What can hang from each mark:
fasiv: sefu
sefu: fasiv kage kora piva teve vovukit
firi: zoref
kora: sefu
kage: sefu
vovukit: zoref
zoref: fasiv kage kora vovukit
teve: sefu zoref
piva: sefu zoref

In the rows, 128 means zero.
Known rows, with every way that one mark hangs from another:
(teve sefu (zoref kage kora vovukit)): [132 133 137 146 118 132 157  93 158  82  95  66 150 106 142 111 147 116
  91 126 128  57 112 120 145 107 150 156 183 160 118  82 150 108 138 105
 166 146 136 114 130  47 154]
(piva (sefu fasiv)): [121 141 131 119 119 126 117 162 132 149 135 124 113 117 121 158 153 125
 119 163 141 160 136 153 114 116 119 115  80  93 134 150 130 129 112 126
 132 138 120 161 119 158 123]
(vovukit (zoref fasiv kage kora)): [123 125 131 154 109 142 147 194 141 112 129 117 119  90 114 148 110 120
 123 129 132 131 112 136 143 134 151 148 153 138 123 115 122 131 159 109
 146 136 151 122  96  92 139]
(fasiv (sefu kage vovukit)): [118 160 117 122 179 124 121 153 109 157 132 168 128 148 108 106 114 115
 163 127 136 191 137 155 119 113  79 124 153 117 128 148 133 120 133 138
  85 141  95 120 143 163 128]
(kora (sefu fasiv kage teve vovukit)): [125 112 117 100 133 120 109  83  97 148 152 166 132 171 135 147  99 128
 156 125  87  97 140 102 122 142 102 109  73 121 124 135 130 138  91 143
 140  75 127 135 159 176 111]
(zoref vovukit): [131 140 136 142 114 132 138 136 146 116 120 109 119 115 143 121 160 123
 131 130 160 121 121 149 126 128 157 126 141 131 130 124 134 126 133 132
 121 158 128 125 108 114 135]
(teve (zoref fasiv kora)): [129 156 141 141 110 138 147 164 158  88  86  83 121  52 155  71 160 119
 127 140 160  74 124 147 134 111 165 114 202 140 121 120 115 115 122 139
 139 164 136  98 110 117 134]
(piva (zoref kage vovukit)): [118 115 124 142 108 130 153 161 144 116 133  96 129  91 106 152 119 124
 118 105 172 154 109 136 151 140 159 153 117 141 127 117 129 128 150 114
 151 121 142 130 106  81 143]
(kora (sefu kage teve (vovukit zoref))): [128  98 112 113 145 131 116 117  93 122 152 171 123 161 110 135  65 132
 171 112  89 109 136 116 131 161 106 116 123 122 120 135 113 146 121 152
 113  60 127 104 138 171 121]
(teve (sefu kora)): [136 134 140 125 150 125 113  67 133 146 132 139 134 200 149 101 160 142
 116 137 154 164 127 148 109 152 112 129 164 128 138 140 129 123 150 144
  49 185 115 118 109 125 128]
(zoref kage (kora sefu) vovukit): [127 120 129 156 106 134 155 105 129  86  97  77 129  78 125 115 111 117
 107 115  99  91 101 108 146 123 158 152 124 157 129  71 142 130 156  97
 175  97 159 118 128  82 145]
(zoref fasiv (kage sefu) kora vovukit): [128 113 149 153 116 141 158 102 120  75 115  94 116 147 149 134 142 105
 127  98 101  71 105 112 133 116 152 148 163 173 123  88 138 135 148  94
 171 132 144  97 130  63 136]
(piva zoref): [128 110 125 121 117 128 129 174 153 139 128 118 124  88 107 144 143 145
 125 132 179 165 127 151 133 152 148 126 111 116 133 156 118 128 134 144
 108 140 140 129  90 135 129]
(vovukit (zoref kage kora)): [129 115 121 147 111 136 142 189 156 123 120 112 137  62  93 151 102 133
 108 140 122 144 113 128 147 141 143 163 119 124 129 112 133 123 161 114
 140 123 153 136  98 102 144]
(piva (sefu fasiv kage teve vovukit)): [114 132 120 100 161 124 113 124  91 143 163 169 121 169 123 173 104 106
 161 121  98 131 147 139 116 122  85 114  84  98 124 154 129 133 100 146
 128  95 101 136 160 179 122]
(piva sefu zoref): [116 120 125 121 132 131 128 177 130 123 135 115 109  87  94 152 129 129
 132 131 168 181 129 166 128 140 127 124 109 103 133 155 113 134 138 140
 116 122 125 121 101 149 132]
(fasiv (sefu kage)): [112 155 125 124 171 134 127 158 125 134 129 136 118 106 110 116 125 121
 159 136 135 179 135 170 120 117 101 126 153 110 127 147 140 117 129 147
  92 137 105 117 125 163 130]
(firi (zoref kage kora vovukit)): [121 149 138 171 126 136 148 130 144  96  87  75 140  81 156 101 154 127
 109 116 125 114 119 131 133 109 159 154 110 145 138  96 143 124 154 111
 156 157 143 148 119  82 153]
(teve (sefu kage kora) zoref): [137 160 135 122 174 124 120  62 128 117 124 123 148 167 160  36 142 132
 132 127 150 130 138 141 120 144 108 126 226 135 127 131 123 111 138 161
  54 163  97  98 133 133 133]
(firi (zoref fasiv kage)): [108 162 147 156 125 138 127 142 134 119 109 101 125  96 155  87 176 142
 140 140 169 164 130 148 114 127 145 121 144 133 136 121 116 130 124 122
 116 179 129 157 109 127 128]
(kora (sefu fasiv kage teve)): [120 107 126 102 128 130 115  88 111 124 149 135 121 131 134 157 111 132
 153 131  88  79 135 115 123 145 125 110  80 114 121 136 138 137  86 152
 145  71 136 132 141 175 113]
(sefu fasiv kora piva teve vovukit): [141 132 111 103 132 109 102 103 114 182 157 194 140 197 145 148 108 127
 123 113 133 147 147 108 119 124 103 114  86 110 133 157 122 125 115 140
 104 134  99 144 162 153 116]
(kage (sefu vovukit)): [140 113 131 114 131 120 111 100 121 147 121 152 134 179 124 112 161 143
 140 137 128 134 133 115 111 141 105 121 127 131 134 133 123 135 116 128
  97 144 121 127 135 148 111]
(kora sefu): [128 123 133 128 110 130 119 112 133 125 110 110 121  99 123 103 143 147
 130 152 135 134 123 131 120 149 142 112 125 123 133 119 123 134 116 135
 111 122 142 132 112 157 118]
(kage sefu): [138 107 141 117 123 130 118 103 138 126 117 122 124 136 126 129 172 150
 136 149 126 120 130 127 113 146 128 123 125 123 133 133 129 133 110 136
 103 143 129 124 116 149 115]
(piva (zoref kage)): [118 113 120 128 115 128 137 176 151 136 131 107 136  59  87 144 124 142
 121 127 173 187 117 137 144 152 143 147 104 123 131 131 123 125 139 125
 125 125 144 144  98 115 135]
(kora (sefu fasiv)): [131 123 128 119  97 122 114 125 136 153 125 121 124 121 132 137 151 147
 112 169 131 123 127 115 120 135 139 109  76 116 134 129 130 134 102 126
 142 116 146 159 117 153 112]
(teve (sefu fasiv)): [135 115 141 110 115 121 110 100 149 174 148 138 136 195 144 181 186 141
 104 168 136 123 133 134 110 133 118 121  89 114 130 154 148 123 106 129
 115 169 132 167 111 120 115]
(vovukit (zoref kage (kora (sefu fasiv)))): [132 105 115 137  87 127 134 163 138 139 127 111 137  97 102 165  90 141
  86 156  90 115 113  95 146 131 139 151  67 126 129 104 138 135 144  96
 186  77 168 158 113 106 132]
(teve (zoref fasiv kage)): [116 167 137 140 108 135 142 165 153  98  99  82 129  45 130  65 151 126
 138 144 189 126 122 142 136 122 154 120 203 139 118 106 110 115 108 121
 137 154 122 123 115 116 131]
(kage (sefu piva)): [150 103 138 112 124 123 110  97 131 142 140 143 126 166 126 138 161 144
 128 136 108 128 140 114 114 133 124 118 127 122 130 143 132 132 109 131
 110 137 117 141 146 146 110]

Rows:
[109 122 106 113 146 132 123 188 126 142 137 176 113 129  93 177  89 126
 153 135 145 150 135 158 125 119  89 122 114 104 122 158 122 129 112 137
 116 108 110 108 112 154 133]  (fasiv (sefu teve (vovukit zoref)))
[143 105 107 126 121 114 135 162 135 161 141 149 154 113  80 158  89 123
 100  94 122 172 124 101 153 124 128 155  96 135 128 131 125 124 160 107
 149 117 137 148 150  93 134]  (sefu (piva (zoref kage kora)) vovukit)
[156 123 131 110 127 111 104  82 118 173 149 164 133 216 147 124 148 143
 105 132 115 147 142  97 112 128 109 122 104 120 139 149 130 132 124 126
 103 140 109 144 153 145 109]  (kage (sefu fasiv kora piva))
[150 109 124 119  94 118 116 116 131 156 133 130 133 136 130 161 128 134
  91 145  77  93 132  95 130 112 142 119  71 121 130 128 141 131 121 117
 169 107 148 164 148 130 115]  (zoref (kora (sefu fasiv piva)))
[132 129 108 126 101 116 120 196 138 188 150 163 147 147  95 164 107 137
 109 154 151 176 127 110 136 133 111 144  76 115 130 132 127 129 134 100
 143 124 134 182 120 119 127]  (sefu fasiv (vovukit (zoref kage)))
[111 121 146 141 127 146 127  88 115  71  95  97 106  95 174 110 147 138
 146 122 102  49 131 135 115 125 154  99 116 138 131 123 115 144 108 150
 150 120 152 107 115 144 125]  (firi (zoref fasiv (kora (sefu teve))))
[126 129 131 158 111 135 158 138 151  99 108  86 135  71 125 133 129 113
 111 113 126 110 106 129 146 119 160 162 129 147 128  91 149 118 158 106
 160 136 147 125 118  74 151]  (zoref kage kora vovukit)
[118 147 135 157 132 133 132 136 152 116  87  85 147  49 135  96 158 146
 111 141 125 142 127 132 126 122 144 150 102 127 143 108 136 121 143 123
 133 161 145 162 115 117 142]  (firi (zoref kage kora))
[156 100 118 125  88 121 118 158 133 160 151 147 128 147 118 171  98 137
  86 147  76  99 133  93 137 120 141 125  70 115 127 135 131 138 132 114
 175  88 152 156 135 125 121]  (vovukit (zoref (kora (sefu fasiv piva))))
[162  98 118 103 109 108 100 144 117 194 175 200 137 249 119 179 127 142
 109 144  98 132 149  84 120 123 100 119  80 115 127 162 126 142 115 110
 136 116 118 166 156 136 106]  (kage (sefu fasiv piva (vovukit zoref)))
[137 103 122  97 128 123 107  82 104 141 170 155 124 162 136 177 102 130
 146 120  68  84 147 104 126 135 122 105  79 112 117 142 137 136  80 147
 152  64 124 148 170 171 109]  (kora (sefu fasiv kage piva teve))
[148 109 122 100 154 115 104  49  98 143 144 186 132 222 136 119 115 134
 144  98 107 126 144 100 113 141  93 118 129 128 132 144 116 135 115 144
  83 119  95 103 170 157 112]  (kage (sefu kora piva teve vovukit))
[152 116 137 102 146 117 102  75 123 186 190 175 143 243 143 183 153 128
 117 136  90 124 151 118 114 125 104 121 111 114 121 164 153 123 111 136
 109 148 111 173 161 130 112]  (teve (sefu fasiv kage piva))
[123 136 125 143 114 130 130 188 123 147 146 159 126 152 110 128 106 124
 142 130 163 178 121 131 133 138 123 132 159 136 123 127 106 137 148 105
 118 140 126 133 112 111 128]  (sefu (vovukit (zoref fasiv kage)))
[132 101 131  99 109 128 132 105 153  93  95  93 137  86 145 146 154 136
 112 147  97   4 136 101 132 116 139 122  93 125 120 126 140 122  70 141
 186 100 139 109 134 134 125]  (kage (sefu fasiv (teve (zoref kora))))
[121 132 133 147 107 139 136 195 139 126 143 128 115 110 110 143 117 129
 138 139 168 164 117 144 134 144 144 134 158 129 123 127 112 133 143 113
 123 138 138 133  93 112 131]  (vovukit (zoref fasiv kage))
[130 144 137 127 108 137 144 129 138  73 128 108 105 110 171 119 139 103
 152 102 156  40 137 141 135 103 171  94 199 141 106 127 115 122  81 144
 161 132 105  88 145 111 132]  (sefu piva (teve (zoref fasiv vovukit)))
[131 133 144 155 133 143 153  94  97  74 127 106 102 157 171  92 113  95
 150  89  84  63 113 124 134 124 158 122 181 166 121  98 128 141 157 128
 149 110 144  79 135 102 133]  (zoref fasiv (kora (sefu kage)) vovukit)
[119 147 116 111 193 129 118 108 103 129 155 174 116 151 123 128  80 113
 165  95 116 169 146 153 121 118  87 124 161 108 125 157 132 116 127 161
  78 114  80  95 160 172 131]  (fasiv (sefu kage kora piva teve))
[116 173 121 131 192 129 125 133 111 136 127 147 122 133 125  70 105 119
 153 120 151 208 132 167 119 124  90 133 179 116 137 143 128 116 157 153
  57 146  91  96 125 163 136]  (fasiv (sefu kage kora))
[121 139 142 164 111 142 164 144 134  87 117  92 117 100 147 131 132  97
 127 102 134  99 103 135 142 112 168 146 166 162 123  91 136 125 158 101
 166 149 145 111 116  64 145]  (zoref fasiv kage kora vovukit)
[124 129 128 147 113 129 139 117 107 116 109 121 130 124 122 101 107 117
 127 116 112 124 109 104 134 125 131 131 149 160 127  87 117 136 151  95
 149 117 149 120 139 106 125]  (zoref fasiv kage (kora (sefu vovukit)))
[106 152 118 116 192 136 127 112 108 112 130 150 115 120 125 110  90 116
 170 105 135 167 136 166 121 130  90 128 158 110 129 149 131 118 131 167
  70 118  91  78 128 173 136]  (fasiv (sefu kage kora teve))
[120 116 134 157 105 139 172 170 134  89 129  91 116  97 127 147 113  99
 117  82 155 112 101 133 156 124 172 151 146 165 122 109 128 131 171 104
 177 128 155  99 103  50 149]  (piva (zoref fasiv kage kora vovukit))
[135 108 118 123 115 121 128 166 145 151 154 129 140  90  82 161 113 140
 112 117 155 189 128 125 145 139 140 141 103 121 127 140 125 123 134 118
 133 119 131 158 128 112 129]  (sefu (piva (zoref kage)))
[127 134 130 126 125 113 107  99 118 167 114 140 155 181 141 116 173 157
 111 154 120 150 142  89 109 120  97 133  64 129 142 125 133 137 107 101
 139 145 125 192 149 133 114]  (firi (zoref (kage (sefu fasiv vovukit))))
[101 129 121 139 132 139 160 206 133 113 122 107 112  64  89 168 105 111
 121 108 158 169 110 156 149 105 130 147 136 142 124 130 128 123 152 107
 160 125 140 105 101  88 143]  (piva (zoref (fasiv sefu) kage kora))
[125 164 118 122 146 112 109 136 100 174 134 165 128 186 130 108 122 118
 119 140 153 209 137 138 111 119  88 121 107 106 144 145 115 130 147 123
  88 150  97 140 141 157 125]  (piva (sefu fasiv kora vovukit))
[138 141 118 130 114 119 131 119 138 109  71 102 145  74 130  45 124 134
 111 145 123  84 125 107 136 117 136 118 161 142 127  97 114 123 125 128
 143 116 138 108 141 133 129]  (teve (zoref (kora (sefu vovukit))))
[123 132 123 111 125 125 118 118 135 146 136 142 126 129 147 145 133 136
 129 137 155 132 133 135 120 142 127 120  89 106 134 149 130 124 110 153
 107 134 122 130 113 157 124]  (sefu fasiv kora teve)
[127 136 135 122 121 127 128  97 161 114 107  86 153  89 121 102 165 144
 109 157 160 119 125 132 130 129 127 137 176 133 120 106 135 108 106 121
 120 152 123 143 122 102 134]  (teve sefu (zoref kage))
[155 128 135 116 159 124 125  78 141 116 137 123 153 152 146 105 140 121
 115 118  82  70 144 120 132 112 123 132 190 134 115 133 143 107 125 147
 118 144 113 121 164 113 131]  (teve (sefu kage piva) (zoref kora))
[128 146 140 153 129 130 122 102 103 117  91 125 124 151 172  57 153 135
 132 128 116 108 132 119 111 116 131 103 137 151 138 118 108 145 140 124
 127 152 143 127 131 134 122]  (firi (zoref fasiv (kora (sefu vovukit))))
[124 108 130 125 120 136 132  95 105  99 114 137 112 136 144 130 110 116
 152 109 102  60 121 120 125 131 133 105 132 147 122 117 116 143 117 132
 148 105 146  87 133 137 119]  (zoref fasiv (kora (sefu teve vovukit)))
[110 147 128 120 188 137 120  96  92  95 141 137 108 126 128 105  90 111
 171  99 116 162 138 165 116 148  99 125 151 105 131 141 115 129 135 169
  69 108  93  82 138 183 136]  (piva (sefu kage kora teve))
